What can hang from each mark
q85: q183
q767: q340
q197: q210 q576 q769
q210: q197
q183: q576
q769: q183 q197
q576: q197 q340
q433: q183
q340: q433 q491 q576 q767
q491: q340

Every row comes from one small tree of marks. The marks that hang from a mark follow it in brackets, in the order of their numbers. Every link used is in the known rows. Which tree was each row made from?
Known rows
q491[q340[q433 q576 q767]]: [17.9, 9.7, -7.4, 3.5, -30.5, -12.1, -24.6, -16.7, 26.1, -13.8, 12.4, -19.7, -37.2, -5.1, -0.8, -0.1, 10.8, 15.6, 39.9, -11.2, -43.7, 1.7, -8.1, -5.7]
q183[q576[q197[q210 q769] q340[q433 q491 q767]]]: [24.1, -11.4, 21.1, 25.2, -52.3, 20.5, -25.9, -57.1, 41.2, -4.1, 14.5, -10.9, -41.2, -36.5, -30.8, 25.0, 49.4, -67.8, -5.3, 10.5, -11.8, 10.1, 13.0, 11.5]
q340[q433[q183] q491 q576[q197]]: [60.5, -6.6, 8.0, 19.9, -4.9, 14.8, -20.9, -11.9, 69.7, -15.5, 43.6, -35.9, -45.1, -8.6, -24.3, 51.4, 26.8, -11.8, 0.7, -11.6, -32.1, -4.3, 48.0, -23.2]
q769[q183 q197[q210 q576[q340[q767]]]]: [48.5, -38.5, -5.4, 49.2, -37.4, 2.4, -2.6, -27.8, 20.7, -18.1, 19.8, 7.8, -7.2, -24.3, -0.8, 57.7, 22.2, -83.1, 1.5, 11.3, 14.7, 10.5, -1.6, 23.1]
q769[q183 q197[q210 q576[q340[q433]]]]: [55.9, -33.7, -7.2, 47.1, -40.0, -1.5, 8.1, -20.8, 35.2, -15.7, 22.2, 12.1, -12.3, -14.8, -10.5, 65.3, 26.2, -75.9, -10.8, 12.2, 14.3, -0.1, 3.9, 18.1]
q197[q576 q769]: [18.1, -5.1, 10.1, 4.0, -31.8, 30.6, 14.5, -31.5, -5.3, -5.0, -5.2, 23.3, -14.8, -20.0, -17.6, -20.3, 33.4, -18.0, -15.5, -6.1, 24.3, 20.0, 6.7, 22.7]
q340[q433 q491 q576 q767]: [68.5, -9.8, -7.0, 7.6, -32.9, 13.3, -48.4, -14.0, 45.9, -16.0, 19.0, -17.3, -49.7, -33.7, 9.1, 28.6, 25.8, 17.4, 35.2, -31.1, -41.2, -0.9, 42.0, -22.1]
q183[q576[q197]]: [-19.0, 7.1, 30.2, 9.4, 3.4, -0.1, -5.0, -21.8, 19.2, 0.0, 4.7, -24.5, 8.3, -8.4, -10.3, 10.1, 24.3, -28.6, -18.3, 27.3, 5.7, 12.4, 13.2, 9.8]
q183[q576[q197[q210] q340[q491]]]: [19.8, -7.6, 24.5, 16.7, -29.0, 5.3, -13.8, -26.7, 25.2, 13.9, 17.4, -25.7, -9.6, -13.8, -23.0, 13.4, 39.2, -62.1, -24.8, 24.8, -7.3, 1.7, 2.7, 1.9]
q85[q183]: [-4.9, 0.7, -0.7, 15.7, 8.7, -11.8, 14.6, 4.8, -11.3, 5.2, 18.8, -20.2, 16.4, -14.0, -14.5, 20.8, -19.6, -12.8, -0.6, -3.0, 7.5, 6.5, 6.6, -13.7]
q769[q183 q197[q210 q576[q340[q491 q767]]]]: [63.6, -46.2, -12.7, 49.7, -40.7, 6.9, -8.4, -30.2, 20.2, -17.2, 27.3, 0.0, -13.3, -27.2, 0.3, 56.7, 23.9, -79.5, -3.1, 1.6, 3.9, 10.4, 6.6, 13.6]
q197[q576]: [29.0, 4.3, 9.2, -0.5, -16.1, 12.3, 6.4, -10.4, -2.6, -2.1, -4.4, 11.0, 9.6, -3.8, -2.2, 0.1, 25.9, -11.4, -12.3, 4.9, 12.8, 14.0, 3.0, 4.2]
q210[q197[q576[q340[q433 q491]] q769[q183]]]: [69.6, -26.5, -14.0, 31.3, -57.3, 36.1, -0.5, -37.4, 10.7, -8.1, 44.6, 6.7, -25.7, -19.8, -16.9, 21.5, 40.9, -52.1, -18.4, -23.0, 2.4, 2.1, 13.4, 11.0]
q491[q340[q576[q197]]]: [-6.5, 7.9, 8.2, 4.1, -6.5, -9.8, 0.1, -10.0, 19.4, -6.8, 14.0, -33.9, -17.8, 7.3, -14.2, -14.5, 0.6, -2.6, 6.8, -4.2, -31.0, 0.6, -7.2, 1.8]
q85[q183[q576[q340]]]: [-3.0, 10.7, 5.1, 17.3, -6.7, -26.3, 4.8, 5.2, -8.2, 18.8, 36.9, -25.3, 24.5, -13.7, -20.9, 19.1, 14.9, -33.0, -1.9, 39.7, 10.9, 5.6, -4.3, -16.6]
q767[q340[q433[q183[q576[q197[q210]]]] q491]]: [53.6, -29.7, -6.8, 19.4, -23.9, 7.6, -17.0, -43.0, 42.7, -25.3, 27.6, -30.6, -44.6, -14.3, -20.0, 45.5, 44.9, -47.9, 10.0, 14.2, -26.3, -10.6, 3.1, -7.2]
q767[q340[q433[q183] q491]]: [56.5, -23.8, -32.6, 9.3, -15.5, -1.7, -17.3, -24.4, 30.3, -29.6, 33.2, -14.6, -39.8, -5.9, -11.6, 41.5, 35.5, -17.7, 26.9, 10.5, -33.5, -16.5, -0.6, -24.9]
q197[q210 q576[q340]]: [54.1, -6.2, 17.9, 8.6, -52.7, 17.1, 7.1, -15.8, 0.9, 15.4, -5.0, 17.0, -6.1, -7.8, -17.7, 2.4, 37.4, -58.8, -16.5, 7.4, 16.8, 2.9, -20.0, 16.3]
q197[q210 q576 q769]: [34.0, -23.7, 28.2, 12.4, -54.2, 45.5, 19.7, -41.2, -6.9, 8.3, -20.5, 17.1, -32.4, -27.3, -21.3, -28.5, 27.6, -43.2, -28.2, -26.8, 33.5, 17.7, -2.4, 45.0]
q183[q576[q197 q340[q433 q491 q767]]]: [21.7, 7.3, 9.7, 17.5, -27.9, -0.5, -34.9, -36.9, 43.8, -10.4, 24.4, -15.2, -14.0, -21.4, -18.3, 42.7, 48.5, -47.8, 4.6, 29.8, -24.9, 7.3, 16.3, -15.2]
q197[q210 q576[q340] q769[q183]]: [53.3, -22.4, 5.2, 31.8, -63.1, 23.8, 17.8, -25.8, -13.3, 1.2, 15.4, 20.1, -33.9, -28.9, -37.7, 0.7, 40.5, -80.4, -11.1, -0.9, 36.1, 12.9, -15.5, 36.5]
q769[q183 q197[q210 q576[q340[q433 q491 q767]]]]: [72.6, -43.2, -14.4, 51.4, -47.5, 6.8, -9.9, -33.7, 35.4, -21.3, 27.1, 5.2, -22.4, -27.9, -3.3, 70.4, 28.2, -76.1, -1.1, -1.2, -1.1, 6.5, 11.4, 10.2]

Write each row's tree
[72.3, -22.2, -23.7, 6.9, -19.2, -2.9, -25.2, -9.6, 42.9, -25.8, 40.0, -25.0, -49.0, -11.5, -8.6, 35.8, 46.7, -7.9, 36.8, 11.6, -35.3, -21.1, 11.0, -23.4]	q767[q340[q433[q183] q491 q576]]
[46.2, -26.7, 10.1, 29.6, -38.5, 12.2, 5.3, -35.7, 49.0, -1.7, 10.0, 16.8, -9.2, -2.1, -10.9, 50.3, 32.3, -63.3, -20.4, 19.3, 7.3, -1.5, -2.0, 14.3]	q769[q197[q210 q576[q340[q433[q183]]]]]
[25.8, -25.3, 7.0, 37.8, -56.5, 12.0, -7.5, -33.2, 2.3, -1.2, 17.3, -1.2, -51.3, -38.6, -26.8, 8.9, 30.8, -65.0, 7.6, -0.8, 20.7, 10.2, -6.3, 37.1]	q197[q210 q769[q183[q576[q340[q433 q767]]]]]
[5.9, -12.5, 15.3, 35.1, -3.1, -6.2, 0.8, -8.5, 1.8, -6.2, 24.0, -34.2, -6.0, -16.3, -15.1, 26.5, 13.2, -55.1, -10.2, 14.8, 19.1, 13.3, 6.8, 21.0]	q769[q183[q576[q197[q210]]]]
[16.6, 0.4, 12.6, 15.2, -35.5, 2.3, -19.8, -36.3, 42.4, -18.9, 1.3, -27.6, -45.9, -12.1, -13.4, 13.6, 5.6, -17.2, 26.8, -23.9, -42.2, 4.4, -3.0, 9.2]	q491[q340[q433 q576[q197[q210]] q767]]
[7.4, 6.7, -16.7, 14.0, -17.7, -10.6, -17.0, -32.0, 15.7, -16.7, 24.5, -16.8, -29.6, 8.9, -8.9, 17.2, 4.0, -2.0, 33.2, 1.5, -39.5, 10.4, -24.6, -10.4]	q491[q340[q433[q183] q767]]
[43.6, -42.0, -8.9, 52.2, -38.0, -10.2, -21.7, -28.0, 35.9, -8.1, 37.4, -18.2, -24.2, -28.1, 1.9, 60.5, 28.5, -69.7, 0.7, 19.3, -4.1, 1.3, 10.4, 10.4]	q769[q183[q576[q340[q433 q491 q767]]] q197[q210]]
[21.8, -28.5, -19.4, 41.6, -9.5, -23.1, -11.8, -6.3, 22.8, -7.2, 51.4, -19.1, 3.1, -12.3, 2.7, 46.8, 27.7, -48.7, -6.3, 41.0, -2.5, 0.4, 11.5, -5.1]	q769[q183[q576[q340[q491]]] q197]
[13.4, -6.6, 8.8, 36.2, -14.0, -14.3, -2.9, -5.0, 5.4, -4.5, 34.2, -24.6, -4.2, -13.5, -25.2, 34.6, 25.8, -73.0, -3.6, 33.2, 15.4, 6.3, -3.8, 12.7]	q769[q183[q576[q197[q210] q340]]]
[49.7, -15.1, 2.5, 21.0, -50.9, 39.5, 3.1, -44.6, 21.0, -1.8, 34.7, 15.4, -17.1, -5.7, -19.9, 17.5, 44.3, -51.0, -19.5, -4.9, 10.4, 2.8, 0.6, 17.3]	q210[q197[q576[q340[q433[q183]]] q769]]
[67.8, -20.6, -22.8, -0.4, -27.8, -2.1, -24.6, -9.6, 41.0, -26.3, 20.8, -17.1, -47.6, -19.9, -2.4, 25.8, 41.8, 1.5, 33.9, -1.8, -37.8, -25.1, 16.3, -20.4]	q767[q340[q433 q491 q576]]
[-1.1, -27.2, -6.3, 38.9, 4.9, -20.7, -2.1, -7.9, 18.3, -12.1, 32.5, -21.1, 8.1, -11.4, 10.1, 40.3, 12.8, -34.5, -8.3, 33.0, 12.2, 7.3, 15.2, 12.6]	q769[q183[q576] q197]
[42.2, -21.1, 6.5, 38.3, -51.0, 34.9, -22.0, -68.2, 55.1, -21.4, 26.0, 0.3, -63.5, -32.2, -49.8, 56.5, 31.7, -89.9, 7.3, -11.8, -22.3, 7.1, 10.6, 4.9]	q576[q197[q210 q769] q340[q433[q183] q491 q767]]
[30.9, -5.2, 20.6, 22.2, -41.6, 9.3, -31.4, -43.4, 42.9, -1.2, 14.7, -18.3, -25.9, -26.3, -20.4, 38.0, 44.7, -63.4, -4.0, 18.1, -19.3, 5.8, 10.4, -0.5]	q183[q576[q197[q210] q340[q433 q491 q767]]]
[19.4, 9.3, 10.4, 13.4, -22.8, -3.6, -18.7, -24.2, 43.9, -0.4, 27.1, -16.1, -10.0, -9.6, -25.8, 35.6, 48.6, -41.5, -14.1, 34.4, -19.2, -1.3, 16.4, -16.7]	q183[q576[q197 q340[q433 q491]]]
[44.5, 2.2, 5.7, 14.4, -15.3, 2.4, -37.7, -9.8, 48.0, -19.6, 27.9, -12.9, -37.8, -16.8, -1.2, 44.2, 27.6, -2.5, 47.3, 4.9, -15.8, 5.1, 21.1, -7.5]	q340[q433[q183] q576 q767]
[41.7, -32.2, 0.1, 38.2, -58.9, 17.2, -12.5, -35.9, 3.0, 0.7, 24.7, -9.1, -58.5, -42.2, -25.4, 7.9, 33.2, -60.6, 4.5, -11.2, 9.6, 9.4, 1.7, 27.6]	q197[q210 q769[q183[q576[q340[q433 q491 q767]]]]]
[65.2, -29.6, 18.8, 33.9, -37.5, 42.3, -37.1, -52.1, 66.2, -23.6, 28.7, -30.9, -78.2, -42.1, -25.1, 45.6, 28.8, -40.0, 19.0, -38.3, -27.5, 11.6, 45.9, 5.1]	q340[q433[q183] q491 q576[q197[q210 q769]] q767]
[54.2, -21.0, -8.5, 32.9, -58.7, 34.0, -7.7, -45.3, 11.8, -16.5, 34.9, 14.7, -22.6, -26.3, -12.9, 29.3, 39.6, -61.0, 1.6, -16.1, 9.8, 9.8, 5.8, 20.8]	q210[q197[q576[q340[q433 q767]] q769[q183]]]
[-2.4, -3.3, 6.3, 31.7, 8.8, -14.0, -2.1, -2.7, 2.6, -14.1, 30.9, -31.9, 2.5, -13.1, -13.6, 30.9, 15.9, -42.3, -3.9, 24.8, 14.7, 15.0, 11.8, 10.1]	q769[q183[q576[q197]]]
[17.2, -8.1, 4.5, 29.6, -39.8, 4.7, -14.2, -39.5, 33.5, -27.6, 15.4, -28.0, -60.9, -23.9, -24.4, 14.0, 7.3, -30.3, 30.2, -28.0, -30.9, 9.6, -0.1, 20.0]	q491[q340[q433 q576[q197[q210 q769[q183]]] q767]]
[18.7, 7.7, 5.9, 12.3, -5.4, -7.3, -8.7, -10.1, 31.0, 1.0, 29.1, -12.7, -14.8, 7.4, -13.1, 32.9, 31.2, -7.5, 0.4, 29.9, -1.0, 2.5, 6.6, -8.3]	q340[q433[q183[q576]]]
[61.3, -23.4, -4.1, 18.4, -65.2, 47.9, -15.2, -56.1, 19.8, -6.6, 24.8, 14.6, -26.6, -25.9, -7.8, 13.5, 43.9, -43.9, -10.9, -28.3, -7.6, 6.5, 12.8, 10.7]	q210[q197[q576[q340[q433 q491 q767]] q769]]
[-6.6, -4.1, 33.1, 18.6, -34.7, 11.4, -0.8, -37.3, 21.5, 9.2, 7.5, -9.1, -17.0, -19.6, -35.3, 1.9, 41.2, -70.7, -20.9, 29.9, 13.4, 6.4, -4.3, 25.9]	q183[q576[q197[q210 q769] q340]]
[42.9, 5.8, 7.3, 8.7, -7.1, -4.4, -13.2, 11.0, 47.2, -4.1, 33.2, -15.0, -30.8, 2.2, -12.5, 31.8, 26.2, 5.6, 18.2, 11.2, -7.5, -9.1, 20.3, -9.7]	q340[q433[q183] q576]
[39.8, -13.8, 11.0, 13.6, -11.1, 22.9, -41.9, -25.4, 38.1, -22.0, 14.5, -33.9, -31.6, -37.3, 2.9, 23.8, 14.6, -14.8, 22.9, -28.9, -34.0, 11.8, 43.6, -10.2]	q340[q491 q576[q197] q767]
[32.0, 3.1, 19.4, 23.5, -7.7, 11.6, -34.2, -28.1, 68.6, -33.9, 24.0, -19.3, -37.9, -20.9, -15.8, 66.2, 23.9, -27.6, 38.3, 2.3, -18.6, 10.3, 33.4, -1.5]	q340[q433[q183] q576[q197] q767]
